In the rows, zero is written as 128.
Known rows, with every step that occurs:
F -> Q -> Y: 117, 154, 104, 140, 141, 120, 125, 123, 108, 126, 132, 153, 132, 104, 128, 98, 110, 108, 137, 130, 139, 103, 56, 129, 125, 147, 140, 154, 130, 113, 117, 127, 137, 147, 113, 128, 83, 130, 152, 137, 102, 140, 141, 118, 133, 148, 134, 115, 125, 124, 120
F -> J: 142, 165, 108, 114, 118, 130, 118, 145, 120, 134, 122, 145, 134, 121, 120, 80, 111, 144, 153, 104, 110, 112, 85, 131, 144, 115, 115, 131, 135, 111, 129, 144, 122, 141, 123, 140, 119, 108, 133, 127, 100, 120, 136, 113, 120, 150, 121, 146, 146, 124, 125
Q -> L -> J -> F: 92, 85, 114, 108, 129, 143, 139, 154, 133, 121, 128, 146, 142, 129, 131, 125, 138, 139, 146, 109, 101, 133, 149, 129, 137, 129, 127, 100, 132, 130, 122, 136, 114, 91, 129, 117, 126, 128, 133, 106, 174, 61, 161, 137, 109, 126, 122, 142, 147, 135, 128
M -> F -> Q: 79, 141, 101, 134, 137, 133, 118, 155, 125, 126, 124, 154, 126, 114, 100, 69, 121, 131, 103, 133, 154, 127, 129, 107, 126, 138, 118, 159, 132, 120, 136, 150, 139, 105, 116, 122, 92, 125, 155, 94, 117, 167, 155, 134, 90, 125, 128, 144, 118, 130, 118
K -> C -> L -> J: 153, 118, 116, 116, 107, 136, 125, 155, 115, 142, 160, 149, 140, 146, 153, 165, 104, 124, 130, 87, 124, 124, 180, 121, 139, 128, 127, 124, 123, 126, 138, 129, 105, 132, 133, 130, 161, 115, 116, 56, 104, 137, 119, 124, 154, 128, 112, 113, 164, 133, 136
K -> C -> T -> J -> F -> M -> Y: 163, 120, 146, 136, 136, 128, 135, 100, 127, 136, 140, 94, 122, 141, 113, 173, 150, 125, 143, 157, 115, 133, 182, 149, 128, 159, 116, 142, 118, 143, 124, 115, 114, 143, 140, 138, 182, 143, 109, 204, 122, 131, 112, 110, 126, 115, 122, 128, 116, 126, 128
C -> L -> J: 111, 100, 113, 115, 118, 134, 128, 164, 115, 138, 139, 153, 144, 125, 165, 128, 106, 121, 128, 98, 119, 124, 102, 112, 128, 141, 116, 116, 126, 131, 150, 142, 107, 135, 120, 135, 146, 117, 114, 64, 134, 93, 136, 130, 143, 138, 113, 117, 155, 137, 133
J -> F: 104, 125, 117, 112, 135, 132, 144, 113, 137, 125, 115, 144, 134, 121, 113, 87, 135, 137, 125, 116, 113, 131, 73, 137, 132, 100, 125, 132, 136, 119, 115, 118, 141, 93, 111, 132, 106, 135, 144, 103, 145, 116, 150, 120, 106, 128, 129, 141, 144, 123, 118
Y -> C -> T: 157, 130, 142, 127, 120, 140, 140, 116, 129, 125, 140, 155, 132, 113, 149, 120, 112, 122, 93, 110, 140, 116, 88, 130, 129, 103, 144, 121, 129, 122, 111, 100, 132, 136, 121, 152, 91, 116, 130, 131, 139, 140, 94, 135, 158, 135, 134, 125, 150, 119, 124
Y -> Q: 108, 129, 118, 119, 137, 137, 122, 118, 118, 117, 127, 140, 130, 119, 130, 93, 121, 130, 114, 116, 135, 116, 69, 120, 129, 126, 125, 136, 134, 125, 119, 136, 140, 113, 103, 136, 67, 115, 141, 75, 87, 142, 130, 131, 123, 131, 123, 144, 137, 126, 123
T -> J -> F -> Q -> L -> U: 84, 81, 131, 139, 141, 110, 114, 164, 131, 127, 120, 124, 118, 119, 126, 132, 135, 114, 119, 115, 138, 170, 140, 113, 137, 130, 131, 112, 117, 125, 96, 122, 108, 87, 135, 99, 90, 128, 126, 149, 152, 77, 176, 146, 78, 133, 131, 124, 121, 149, 132
Q -> L -> J: 112, 106, 107, 118, 123, 151, 129, 159, 121, 128, 143, 145, 149, 125, 142, 124, 123, 136, 133, 111, 103, 113, 126, 119, 148, 130, 132, 105, 129, 128, 132, 148, 104, 122, 128, 125, 111, 114, 136, 101, 141, 102, 142, 137, 140, 138, 120, 126, 156, 136, 131
K -> C -> T -> J -> F -> M -> Y -> Q: 143, 102, 162, 142, 147, 129, 125, 85, 127, 126, 136, 95, 108, 146, 108, 182, 149, 123, 132, 153, 134, 134, 199, 139, 113, 184, 109, 138, 116, 144, 118, 130, 130, 133, 135, 141, 156, 140, 110, 164, 95, 125, 121, 121, 112, 107, 120, 145, 102, 130, 130
Q -> F -> J -> T -> C: 134, 159, 127, 116, 112, 106, 117, 150, 152, 126, 86, 133, 129, 141, 109, 161, 142, 147, 165, 124, 128, 145, 166, 121, 136, 104, 131, 118, 136, 124, 114, 134, 146, 131, 144, 107, 178, 127, 133, 121, 117, 171, 141, 140, 116, 132, 139, 146, 118, 117, 127
J -> T -> C: 155, 156, 132, 123, 124, 128, 134, 129, 140, 131, 114, 122, 120, 136, 144, 121, 143, 149, 123, 140, 131, 127, 117, 130, 134, 60, 137, 131, 132, 131, 118, 111, 150, 103, 121, 124, 143, 133, 120, 119, 87, 190, 108, 129, 140, 122, 135, 122, 143, 106, 127
F -> M -> Y -> C -> K: 179, 176, 123, 138, 128, 139, 128, 96, 104, 127, 159, 94, 107, 131, 96, 98, 107, 113, 107, 159, 132, 95, 106, 143, 120, 136, 135, 153, 132, 125, 161, 123, 127, 164, 122, 150, 101, 139, 141, 168, 107, 136, 77, 102, 177, 125, 130, 120, 118, 125, 133
L -> Q -> F: 62, 132, 109, 127, 138, 125, 127, 133, 137, 114, 112, 138, 148, 113, 101, 137, 130, 121, 122, 117, 155, 117, 105, 108, 126, 112, 120, 120, 134, 108, 123, 139, 143, 115, 121, 107, 100, 128, 163, 31, 160, 147, 167, 142, 108, 137, 134, 121, 110, 127, 123
T -> J -> F: 109, 105, 127, 113, 130, 127, 143, 121, 140, 129, 110, 132, 130, 126, 149, 110, 142, 141, 124, 119, 107, 153, 79, 130, 131, 109, 122, 133, 129, 132, 122, 138, 131, 92, 122, 126, 141, 123, 132, 142, 150, 92, 151, 125, 92, 123, 126, 135, 127, 131, 121
Q -> F -> M -> Y -> U: 104, 168, 114, 122, 145, 110, 108, 123, 114, 127, 125, 136, 132, 139, 78, 207, 136, 109, 142, 150, 114, 150, 88, 130, 143, 210, 135, 137, 127, 126, 128, 131, 116, 168, 123, 121, 97, 132, 172, 137, 142, 142, 138, 126, 127, 124, 120, 136, 122, 139, 129
C -> L -> Q: 87, 111, 116, 134, 141, 132, 128, 160, 115, 129, 137, 155, 134, 111, 137, 99, 113, 112, 102, 112, 167, 110, 110, 94, 121, 108, 108, 123, 124, 115, 128, 121, 139, 108, 108, 134, 126, 127, 130, 38, 124, 106, 139, 141, 133, 146, 123, 107, 129, 127, 129
C -> T -> J -> F -> M -> Y -> Q: 106, 95, 160, 142, 157, 130, 130, 97, 131, 124, 115, 102, 110, 129, 118, 143, 157, 125, 139, 167, 123, 129, 136, 133, 109, 179, 98, 131, 117, 149, 126, 136, 131, 132, 123, 142, 143, 139, 103, 185, 126, 85, 135, 127, 107, 119, 122, 150, 88, 132, 126
F -> J -> T: 137, 151, 121, 114, 122, 123, 131, 128, 136, 128, 104, 146, 142, 117, 125, 95, 132, 161, 155, 123, 98, 110, 111, 125, 134, 95, 110, 122, 131, 125, 131, 137, 135, 135, 122, 131, 145, 114, 111, 152, 118, 146, 119, 118, 120, 149, 120, 142, 130, 120, 131
J -> F -> M: 121, 141, 114, 124, 138, 136, 130, 111, 143, 125, 129, 118, 127, 118, 101, 91, 133, 129, 139, 137, 110, 145, 78, 157, 132, 146, 125, 140, 138, 122, 109, 120, 136, 111, 119, 114, 133, 144, 148, 121, 137, 127, 149, 108, 108, 115, 131, 137, 140, 119, 122
J -> T -> C -> K: 162, 166, 133, 127, 112, 127, 129, 125, 138, 133, 113, 91, 117, 141, 135, 78, 135, 140, 101, 158, 145, 118, 130, 124, 125, 56, 141, 139, 136, 132, 142, 107, 155, 103, 130, 113, 124, 135, 104, 127, 110, 188, 87, 129, 161, 112, 137, 121, 133, 120, 128
L -> J -> F -> M: 122, 118, 115, 123, 130, 140, 125, 117, 148, 125, 131, 113, 136, 125, 113, 122, 129, 138, 152, 136, 106, 140, 113, 153, 129, 160, 114, 117, 134, 123, 129, 140, 118, 113, 130, 109, 157, 136, 140, 118, 158, 113, 159, 104, 97, 112, 120, 126, 133, 127, 131
Y -> C: 161, 146, 121, 120, 123, 140, 138, 116, 120, 122, 147, 153, 127, 122, 142, 97, 108, 127, 102, 95, 128, 120, 59, 136, 138, 97, 149, 136, 136, 112, 125, 114, 136, 132, 111, 145, 82, 116, 151, 111, 107, 145, 106, 126, 143, 133, 135, 131, 153, 118, 128
K -> C -> T -> J: 173, 117, 141, 125, 110, 130, 135, 128, 129, 144, 143, 125, 144, 129, 164, 148, 125, 130, 116, 116, 126, 121, 142, 127, 141, 108, 132, 135, 121, 132, 127, 120, 115, 128, 139, 136, 145, 108, 101, 150, 110, 179, 100, 127, 144, 128, 124, 114, 150, 125, 127
F -> Q -> L: 106, 135, 104, 136, 134, 132, 119, 173, 113, 124, 129, 155, 122, 105, 119, 93, 126, 115, 127, 125, 146, 121, 111, 105, 132, 123, 139, 134, 133, 116, 102, 135, 116, 112, 122, 123, 74, 122, 151, 89, 102, 122, 156, 143, 126, 139, 137, 133, 141, 129, 125

Rows:
161, 174, 118, 128, 107, 137, 116, 141, 126, 137, 125, 89, 114, 138, 134, 58, 111, 127, 103, 136, 159, 118, 117, 129, 131, 85, 146, 145, 138, 126, 150, 110, 144, 116, 130, 122, 106, 130, 126, 111, 102, 169, 102, 114, 164, 120, 136, 123, 148, 123, 123
T -> C -> K
146, 125, 150, 144, 130, 120, 129, 110, 129, 128, 141, 120, 121, 130, 116, 217, 140, 112, 130, 148, 124, 130, 123, 137, 123, 170, 141, 128, 122, 141, 129, 137, 112, 179, 147, 141, 147, 131, 136, 191, 155, 125, 118, 135, 147, 129, 138, 123, 107, 132, 129
Q -> F -> M -> Y -> C -> T -> J
79, 65, 155, 141, 140, 112, 120, 166, 141, 129, 112, 126, 129, 110, 137, 148, 137, 111, 108, 127, 145, 169, 174, 113, 129, 137, 127, 101, 112, 128, 99, 105, 102, 85, 143, 105, 90, 129, 108, 168, 176, 74, 165, 154, 95, 130, 128, 125, 116, 148, 130
C -> T -> J -> F -> Q -> L -> U
131, 103, 149, 135, 132, 131, 135, 115, 152, 135, 118, 105, 128, 114, 137, 123, 148, 127, 133, 148, 120, 147, 100, 144, 126, 155, 116, 128, 126, 141, 114, 124, 123, 120, 138, 113, 162, 135, 115, 184, 172, 113, 137, 117, 110, 118, 134, 124, 120, 127, 125
C -> T -> J -> F -> M
124, 103, 116, 124, 121, 117, 122, 157, 124, 133, 141, 161, 124, 139, 128, 167, 115, 114, 134, 101, 151, 158, 227, 114, 114, 152, 127, 122, 123, 114, 119, 134, 124, 102, 133, 120, 174, 131, 123, 52, 109, 127, 160, 130, 100, 111, 122, 136, 140, 136, 133
K -> C -> L -> J -> F -> Q
129, 107, 141, 124, 122, 131, 136, 133, 136, 141, 119, 124, 146, 111, 170, 106, 130, 134, 115, 128, 121, 119, 80, 119, 134, 118, 125, 125, 121, 137, 131, 124, 116, 133, 130, 138, 131, 109, 105, 162, 147, 126, 119, 130, 140, 138, 124, 120, 139, 131, 125
C -> T -> J
163, 104, 151, 136, 123, 122, 148, 98, 118, 129, 144, 140, 131, 119, 187, 141, 117, 111, 109, 108, 122, 115, 70, 140, 126, 129, 153, 127, 119, 136, 120, 97, 122, 168, 133, 147, 116, 116, 118, 213, 149, 113, 91, 134, 167, 150, 134, 106, 127, 130, 128
Q -> Y -> C -> T -> J
141, 175, 130, 122, 98, 104, 110, 137, 148, 128, 86, 108, 123, 145, 103, 114, 134, 139, 147, 145, 140, 143, 213, 120, 128, 82, 132, 123, 140, 130, 140, 134, 146, 132, 153, 96, 151, 131, 115, 127, 147, 180, 121, 137, 132, 121, 142, 141, 106, 130, 130
Q -> F -> J -> T -> C -> K
166, 167, 129, 120, 116, 119, 119, 146, 137, 135, 107, 132, 121, 137, 136, 101, 135, 162, 154, 127, 133, 128, 147, 123, 139, 81, 125, 128, 132, 125, 118, 118, 149, 135, 132, 132, 169, 121, 110, 150, 81, 168, 113, 124, 127, 134, 130, 137, 139, 111, 130
F -> J -> T -> C
137, 100, 127, 130, 123, 124, 138, 131, 103, 127, 166, 167, 138, 131, 180, 144, 90, 104, 124, 82, 115, 115, 99, 133, 119, 151, 147, 118, 123, 130, 135, 117, 120, 177, 124, 149, 134, 121, 126, 119, 140, 83, 108, 130, 172, 144, 124, 96, 140, 137, 135
Q -> Y -> C -> L -> J
155, 100, 145, 120, 118, 127, 141, 110, 143, 136, 126, 127, 136, 136, 147, 157, 139, 131, 123, 108, 124, 147, 169, 140, 133, 108, 130, 128, 122, 131, 112, 106, 127, 103, 141, 125, 161, 123, 105, 153, 138, 143, 119, 129, 118, 119, 125, 133, 135, 129, 125
K -> C -> T -> J -> F
72, 131, 125, 122, 151, 124, 128, 107, 114, 113, 111, 142, 129, 136, 87, 166, 136, 121, 139, 129, 123, 115, 115, 121, 120, 162, 121, 137, 132, 131, 128, 151, 134, 139, 112, 145, 75, 131, 158, 66, 113, 118, 149, 146, 121, 137, 125, 151, 103, 132, 119
M -> Y -> Q -> F
173, 183, 128, 124, 104, 121, 117, 141, 136, 138, 102, 99, 119, 141, 131, 65, 125, 149, 134, 145, 146, 114, 172, 122, 128, 63, 124, 132, 135, 128, 143, 122, 146, 126, 140, 121, 153, 125, 93, 160, 103, 172, 93, 123, 146, 126, 133, 139, 125, 121, 131
F -> J -> T -> C -> K
141, 115, 129, 121, 123, 138, 131, 164, 138, 128, 120, 129, 127, 144, 163, 154, 149, 153, 139, 127, 127, 128, 194, 117, 139, 91, 137, 100, 128, 139, 125, 123, 126, 107, 137, 110, 167, 127, 110, 114, 111, 132, 124, 147, 143, 119, 133, 117, 152, 122, 136
Q -> L -> J -> T -> C
147, 142, 130, 120, 105, 135, 127, 125, 142, 131, 115, 88, 127, 145, 155, 96, 128, 151, 115, 155, 133, 110, 189, 121, 120, 73, 132, 117, 131, 133, 168, 131, 136, 112, 139, 110, 146, 128, 94, 111, 131, 171, 96, 125, 155, 108, 126, 116, 130, 126, 136
L -> J -> T -> C -> K
132, 117, 125, 131, 129, 129, 128, 119, 144, 132, 127, 106, 126, 121, 124, 112, 146, 133, 136, 143, 108, 157, 62, 145, 132, 142, 124, 136, 131, 132, 118, 137, 127, 115, 128, 109, 159, 137, 134, 165, 142, 97, 150, 109, 93, 118, 129, 128, 125, 128, 127
T -> J -> F -> M
69, 154, 112, 146, 156, 128, 120, 118, 123, 115, 129, 118, 131, 123, 54, 167, 138, 115, 146, 156, 156, 100, 122, 124, 121, 167, 106, 129, 128, 118, 143, 144, 132, 151, 122, 115, 124, 149, 168, 70, 130, 124, 154, 125, 116, 139, 129, 114, 90, 125, 127
L -> Q -> F -> M -> Y
108, 126, 114, 119, 147, 140, 133, 111, 121, 125, 132, 106, 131, 136, 99, 149, 135, 141, 158, 154, 98, 115, 125, 149, 121, 174, 102, 125, 126, 129, 158, 143, 115, 135, 122, 135, 155, 145, 136, 142, 140, 94, 152, 102, 108, 118, 115, 135, 116, 127, 129
L -> J -> F -> M -> Y
86, 127, 133, 118, 126, 107, 117, 115, 147, 108, 82, 150, 138, 126, 94, 154, 142, 145, 161, 127, 123, 132, 153, 114, 124, 123, 112, 112, 135, 131, 114, 160, 147, 125, 125, 121, 118, 117, 132, 101, 120, 140, 146, 149, 96, 137, 130, 158, 97, 132, 130
Y -> Q -> F -> J -> T
77, 128, 120, 119, 136, 122, 121, 118, 135, 111, 111, 150, 141, 126, 96, 164, 129, 120, 128, 113, 132, 134, 97, 118, 126, 154, 133, 130, 138, 129, 115, 147, 139, 115, 115, 122, 69, 124, 160, 48, 126, 147, 154, 151, 114, 126, 131, 144, 119, 130, 121
Y -> Q -> F
158, 127, 138, 135, 142, 131, 140, 96, 117, 127, 149, 108, 102, 139, 122, 147, 145, 126, 133, 140, 110, 147, 106, 146, 123, 146, 130, 139, 125, 128, 129, 134, 129, 149, 127, 148, 165, 144, 144, 198, 116, 78, 125, 113, 107, 120, 133, 131, 108, 126, 130
T -> J -> F -> M -> Y -> C
169, 116, 147, 134, 121, 130, 131, 104, 150, 135, 142, 100, 128, 129, 131, 154, 145, 129, 132, 140, 129, 153, 173, 149, 134, 138, 127, 133, 125, 132, 111, 111, 123, 123, 146, 110, 177, 136, 111, 173, 129, 157, 121, 111, 116, 105, 129, 123, 129, 125, 130
K -> C -> T -> J -> F -> M
121, 99, 142, 132, 133, 121, 139, 98, 133, 116, 129, 152, 127, 113, 143, 147, 112, 113, 129, 120, 137, 125, 168, 138, 99, 158, 143, 113, 123, 116, 105, 108, 136, 141, 133, 139, 125, 130, 124, 166, 177, 94, 144, 135, 117, 132, 136, 133, 108, 131, 128
L -> J -> F -> Q -> Y -> C -> T
154, 129, 127, 136, 134, 139, 125, 141, 96, 131, 176, 127, 114, 138, 137, 171, 107, 113, 130, 119, 120, 114, 131, 132, 118, 182, 126, 123, 119, 135, 160, 139, 107, 186, 127, 159, 160, 133, 129, 119, 104, 84, 112, 118, 165, 130, 120, 116, 134, 128, 140
F -> M -> Y -> C -> L -> J
156, 167, 122, 126, 126, 136, 140, 98, 97, 124, 144, 117, 115, 138, 113, 76, 105, 124, 94, 134, 128, 86, 108, 130, 121, 100, 137, 146, 131, 127, 168, 125, 133, 142, 116, 162, 74, 129, 135, 148, 113, 117, 79, 119, 171, 134, 128, 130, 122, 131, 127
M -> Y -> C -> K
174, 129, 153, 146, 133, 138, 133, 107, 115, 134, 150, 114, 115, 127, 149, 157, 129, 121, 118, 152, 123, 114, 97, 139, 125, 158, 128, 134, 117, 138, 139, 125, 115, 183, 133, 156, 142, 128, 121, 208, 119, 114, 94, 118, 156, 134, 128, 120, 121, 124, 132
F -> M -> Y -> C -> T -> J
143, 130, 130, 123, 105, 140, 125, 158, 138, 130, 116, 98, 123, 148, 152, 101, 140, 144, 122, 152, 134, 115, 218, 113, 126, 83, 144, 106, 128, 145, 146, 128, 123, 99, 146, 103, 153, 130, 95, 126, 142, 142, 98, 143, 166, 110, 132, 115, 139, 134, 137
Q -> L -> J -> T -> C -> K
84, 99, 128, 163, 143, 103, 122, 151, 101, 122, 164, 169, 112, 130, 129, 143, 79, 79, 81, 82, 153, 151, 142, 112, 121, 173, 141, 145, 114, 124, 132, 99, 123, 157, 119, 124, 62, 136, 141, 125, 134, 103, 120, 144, 129, 138, 130, 110, 110, 148, 132
M -> F -> Q -> Y -> C -> L -> U
